Each row was made from one walk, in order. Every step used is in the known rows, and no mark comes twice. Write each row's walk.
Known rows:
nedoto > zetapi > dide > sudi > sakob > suvi > batib: [-10  -4 -28  -5   1  14 -14 -19 -19  18 -78   3   9 -11 -18 -11  -7  18
 -18   9  27   9 -13  13   7 -13 -28]
zetapi > dide > sudi: [ 22 -10   1   3   3   2  -4 -12 -11  -2 -21 -13   6 -39 -14  11  16  -8
  -2  -8  31  15  -4  24 -20   8 -20]
sudi > dide: [  5 -14   0   8   7   9   0  -4  -1   8 -18  -3  16 -28   2   0   3  -6
  -5 -18   0   2   2   5  -8  -3 -11]
nedoto > zetapi > dide > terik > ludani > sudi > sakob: [ 22 -16 -38 -24  14  -5  13 -38  13  -8   0 -21  24 -51 -53  -9  -5 -31
   0   8  38  14  -3  31  12  29 -48]
dide > terik > ludani > sudi: [ 16  -4 -13 -28   5  -5  18  -2  26  -9  29 -19  -3 -16 -33  15 -12 -19
  -6  -6   9  14  -3  32  15  16   8]
dide > zetapi > nedoto: [ 24   8   5   7   7  18   9 -25   1 -15 -13  -5 -10 -12  -7  -6  23 -21
  -3  28  -2  -3  -2 -13 -37   8 -15]
terik > ludani > sudi > sakob > suvi: [ -2  15 -46 -21  10   0   6   8  17  11 -17 -14   7  15 -28 -20 -38  12
 -13  -4  25   8 -20  13  32   1  19]
terik > ludani > sudi: [  4   6 -24 -16   3   4  14  -2  20 -10  33  -4  12   0 -22   3 -14   5
   8  -2  14  13  -3  11   7  24   7]
sakob > suvi > batib: [-36  17  -7  -3  -4  11 -10  17   2  10 -30  12  -4  32  12   4 -17  31
 -20  -6 -26  -9 -11  -4  19 -21  16]
zetapi > nedoto: [  4  10   5  12   6  16   6 -13   1  -7   0   5   2   5   9  -4   1 -15
   4  18  -4  -1 -12 -19 -25   2  -7]
suvi > sakob > sudi > ludani > terik: [-12   6  21  11  23 -24 -20  25  38  18 -14 -18  14 -15 -23 -35 -10  14
 -28 -22   5  12 -17  18  -1  -8   6]
zetapi > dide > sudi > sakob > suvi > batib: [ -6   6 -19   3   3  13 -20   3 -12  18 -78  -8  10  -3 -10  -3 -16  27
 -26 -11  28   5 -21  26  16 -22  -7]
zetapi > dide: [  3  -2  -4   8   7   1  -4 -11   0  -9  -1  -4  19 -33  -4   2  12  -5
   3  -8   7  -3   0   6 -10  14 -33]
sudi > dide > zetapi: [ 25 -14   0   4   8  11   3 -16  -2   0 -32 -13   4 -45 -13  -2  24 -11
 -12  -7   4   0  12  12 -19   4 -19]
ludani > terik: [ -7   8  -4  -1   3  -1  -4   7   6   3  15 -24  -5  -9  -1 -10   5  -9
   1  -7 -15   1   4  -3  11   0  -1]
nedoto > zetapi > dide > sudi > sakob: [ 26 -20 -21  -3   5   2  -6 -37 -22   8 -47  -9  12 -43 -31 -15  10 -12
   1  15  53  17  -2  16 -12   8 -45]
sakob > suvi: [-15   8  -8  -8   3  -3  -4  12   1  10 -24  -3 -14  11   3  -6 -10   2
 -15  -3 -12  -4  -9  -4   8 -14  15]
dide > terik > ludani > sudi > sakob > suvi > batib: [-12  13 -34 -27   5   6   2  13  24  11 -26 -14   2  22 -28   2 -43  16
 -30  -9   6   4 -20  34  50 -14  21]
nedoto > zetapi > dide: [ -1 -13 -12  -1   5   0   0 -33  -9  -9  -2   6  19 -41 -13  -7  21 -14
  10  12   7   1   8  -8 -19  23 -53]
sakob > sudi > dide: [ 17  -7  11  -6  10   1  -4   3  13  12 -32  -1  32 -56  -4  -6  -3   6
 -15 -30  14   4   1   4  -4 -11  -6]
sudi > sakob > suvi: [ -6   8 -22  -5   7  -3  -9  11  -3  21 -50 -11  -6  17  -6 -22 -25   6
 -21  -1  11  -6 -18   2  24 -24  14]
sakob > sudi > ludani > terik > dide > zetapi > nedoto: [ 32 -14  15  -5  23   6  14 -27  39 -11 -17 -30  12 -57 -33 -38  30 -38
 -35 -12  -5  -4   0   9 -42  18 -17]
dide > terik > ludani > sudi > sakob > suvi: [  9   4 -35 -32  12  -9   9   7  24  11 -21 -29 -10   1 -38  -8 -37 -13
 -25  -6  19   9 -20  35  40  -7  21]
terik > ludani: [  8 -12  -9   4   7   5  13  -2  23  -8  26   7   0   4  -1   3   2  -3
   5   3   2  -4   0  12  -8  17  -8]
dide > zetapi: [ 20  -2   0  -5   0   2   4 -11   0  -8 -15 -11 -12 -17 -15  -1  22  -5
  -7  10   2  -2   9   7 -11   7  -9]
piba > dide > terik > ludani > sudi: [ 33 -13 -15 -26  15 -11  18   0  23 -15  30 -25   0 -44 -33  30  -2 -18
   0 -26  12  15   6  46  33  19   2]
suvi > sakob > sudi > ludani: [ -5  -2  24  11  20 -23 -16  18  31  14 -29   6  19  -7 -21 -25 -15  23
 -29 -15  20  12 -20  20 -13  -9   7]
nedoto > zetapi: [ -4 -10  -9  -9  -3   0   5 -23  -7   0  -1  10   0  -8  -9  -9   9  -8
   7  19  -1   3   9 -14 -10   9 -21]
ludani > terik > dide > sudi > sakob > suvi > batib: [-12  -5 -27 -16  -6   7  -8  13  -2  21 -58 -34  -5   5 -20 -13 -16  15
 -29 -21  -6  10  -9  18  38 -22  12]

Which walk is each row?
[ 36 -31  13 -12  18  -2  12   0  42   4  -8 -10  16 -65 -16   9   1 -22
 -23 -31  11   1   2  39  -6  -1 -13]	sakob > sudi > dide > terik > ludani
[ 23 -23  -7 -15  -4  -3  16 -20   2 -16 -13 -17  -2 -34 -29   1  29 -13
  -7  -1 -10  -2  17   8 -11  21 -19]	terik > dide > zetapi
[ 24 -36   2   3  15   5  17  -7  29   0   6 -10   1 -39  -9  15   7 -34
 -13 -18  -2  -1   3  39  -9   6 -17]	sudi > dide > terik > ludani
[ 18  -6 -16 -19  12  -5  14 -14  24 -18  29 -24  16 -48 -37  17   1 -25
  -2 -14  17  12  -4  39   5  30 -25]	zetapi > dide > terik > ludani > sudi
[ 20  -5  -6  -5   5  12  17 -26  10 -20   3 -36  -4 -38 -21 -14  34 -37
  -3  10 -29   0   9 -14 -25  23 -28]	ludani > terik > dide > zetapi > nedoto
[ -4 -13 -11 -11  -2  -5   8  -2   9  -5  17 -30   5 -26 -14  -9  12 -17
   0 -18 -27   2  11  -2  12  14 -13]	ludani > terik > dide
[ 17 -23  11  -3   9   1   3  -5   5   8 -21 -18   0 -43  -8  12   5 -30
 -18 -21  -5   3   3  26  -2 -11 -10]	sudi > dide > terik
[ 37 -11  -1  -2  10  -4   4  -9  -3 -13 -13 -16  -9 -45 -17  14  31  -4
  -1 -10   4  -2  19  20   8  11 -14]	piba > dide > zetapi
[ 21 -25  -2   1  15  -2  12 -13  28 -16  22 -12   4 -44 -15  17  16 -34
  -5  -8   4  -5   0  40 -10  24 -39]	zetapi > dide > terik > ludani
[ 23   7  20  14  19   3  -8  -5  16   2 -54  -5  26 -56 -20 -13  10  10
 -15   6   7  15 -14 -10 -38  -6 -26]	suvi > sakob > sudi > dide > zetapi > nedoto
[ -8   9 -16  -4  -4  12 -16  14 -11  26 -76  -4  -9  30  -6  -4 -27  33
 -29  -3  21   9 -21  21  26 -36  25]	dide > sudi > sakob > suvi > batib
[ 36 -33   0  -4  18  -9  16   0  26 -13  25 -13 -12 -39 -13  30  14 -27
  -2 -21   0  -3  10  47  18  13 -12]	piba > dide > terik > ludani
[ 16 -21  -7 -17  -5  -4   8  -2  -1   1  -1 -38  -9 -31 -25   0  15 -19
  -4 -18  -3  20   8  16   1   9  -1]	ludani > terik > dide > sudi
[ 22   4 -15 -16   4   9   5 -17  -6  -2 -26 -24  16 -49 -35  -2   9  -2
  -9 -12  15  18   8  10  -4  11  -5]	ludani > sudi > dide > zetapi
[ 27  -6 -31 -15  16  -5   8 -16  21  -7   2 -31  24 -45 -44   0 -14 -22
  -7 -11  40  10 -10  45  21  21 -29]	zetapi > dide > terik > ludani > sudi > sakob
[ 33   1 -20  -1  16  29  24 -32  20 -17   1 -11  19 -41 -26  -3  12 -21
   0   8  14  13  -3   3 -37  30 -20]	terik > ludani > sudi > dide > zetapi > nedoto
[ -9  27 -36 -25   3  -5  -8   9  -7  19 -44 -22   6  12 -27 -22 -41  15
 -17  -6  23  12 -21   1  40 -16  28]	ludani > sudi > sakob > suvi
[ 13 -14  11   7  14   1  -4  -1  13  14 -10 -29 -20  -7 -16 -20   9 -25
 -26 -16  20  14  -6  39 -18  -2  18]	dide > sudi > ludani > terik
[ 13   7 -38 -13   7   3  10  -5  16   1   7 -11  21   4 -30 -15 -28   9
   3   0  37  12 -10  17  25  15   4]	terik > ludani > sudi > sakob
[ 25 -21 -20 -13  -2  -4   2  -5  -5  12 -28 -45  -1 -27 -32 -17   0 -15
 -10 -16  20  20   1  22  19  -1  -3]	ludani > terik > dide > sudi > sakob
[ 29  -8 -25 -11  11  14  19 -19  19 -10   1 -17  16 -44 -36   1  11  -5
  -5  -9  18  14   8  22 -12  29 -13]	terik > ludani > sudi > dide > zetapi
[ 17 -35 -10  -8  13  -3  17 -35  21 -17  21  -1   4 -51 -24   8  25 -42
   2  11   3  -2   8  27 -20  32 -61]	nedoto > zetapi > dide > terik > ludani
[ 27 -24  10 -17  17 -10   8 -13  38  -4 -18 -36   8 -61 -42 -34  29 -22
 -39 -30  -1  -3  12  28 -16  16 -10]	sakob > sudi > ludani > terik > dide > zetapi
[ 19 -23   2  -6   8  -3  17  -2  30  -7  23  -8 -15 -10 -12  16   4 -27
  -9  -1  -2  -3   1  34  -1  10  -7]	dide > terik > ludani
[ 30 -24   9   8  25  -5  -4   1   9   8  -8 -34 -15 -35 -17  -5  19 -23
 -20 -37  22  15   3  53   0   1  12]	piba > dide > sudi > ludani > terik
[-31  36 -36 -20  -3  10 -14  14  -4  18 -51  -7  16  32 -17 -14 -47  43
 -21  -9   9   7 -21   0  51 -23  28]	ludani > sudi > sakob > suvi > batib
[ 20 -22  15   8  12   2   0  -9   6  11 -26  -6 -15   3 -15 -10   5 -14
 -27 -10  35  14 -10  41 -30  -3  19]	dide > sudi > ludani
[ 30  -9 -18  -9  13  -8  -9  11 -16  21 -68 -24 -15 -19 -16   2 -11   5
 -19 -21  36  13 -10  34  34 -26  19]	piba > dide > sudi > sakob > suvi
[ 12  -8  21  -1  18  -7  -4   0  29   9 -21   4  15 -19 -12 -24  -5   0
 -32 -23  23  -4  -9  23 -16  -4  11]	sakob > sudi > ludani
[ -5 -13 -23 -15  -9   8  -4   6  -8  18 -73 -11   0  13 -19  -2 -20  26
 -29 -14   9   9 -13  20  26 -23  14]	terik > dide > sudi > sakob > suvi > batib
[ 32 -29 -16 -12  -4  -4   6 -12 -11   8 -43 -23   4 -19 -31  -6  -4  -5
 -10  -9  35  19  -2  24   7  -1  -2]	terik > dide > sudi > sakob
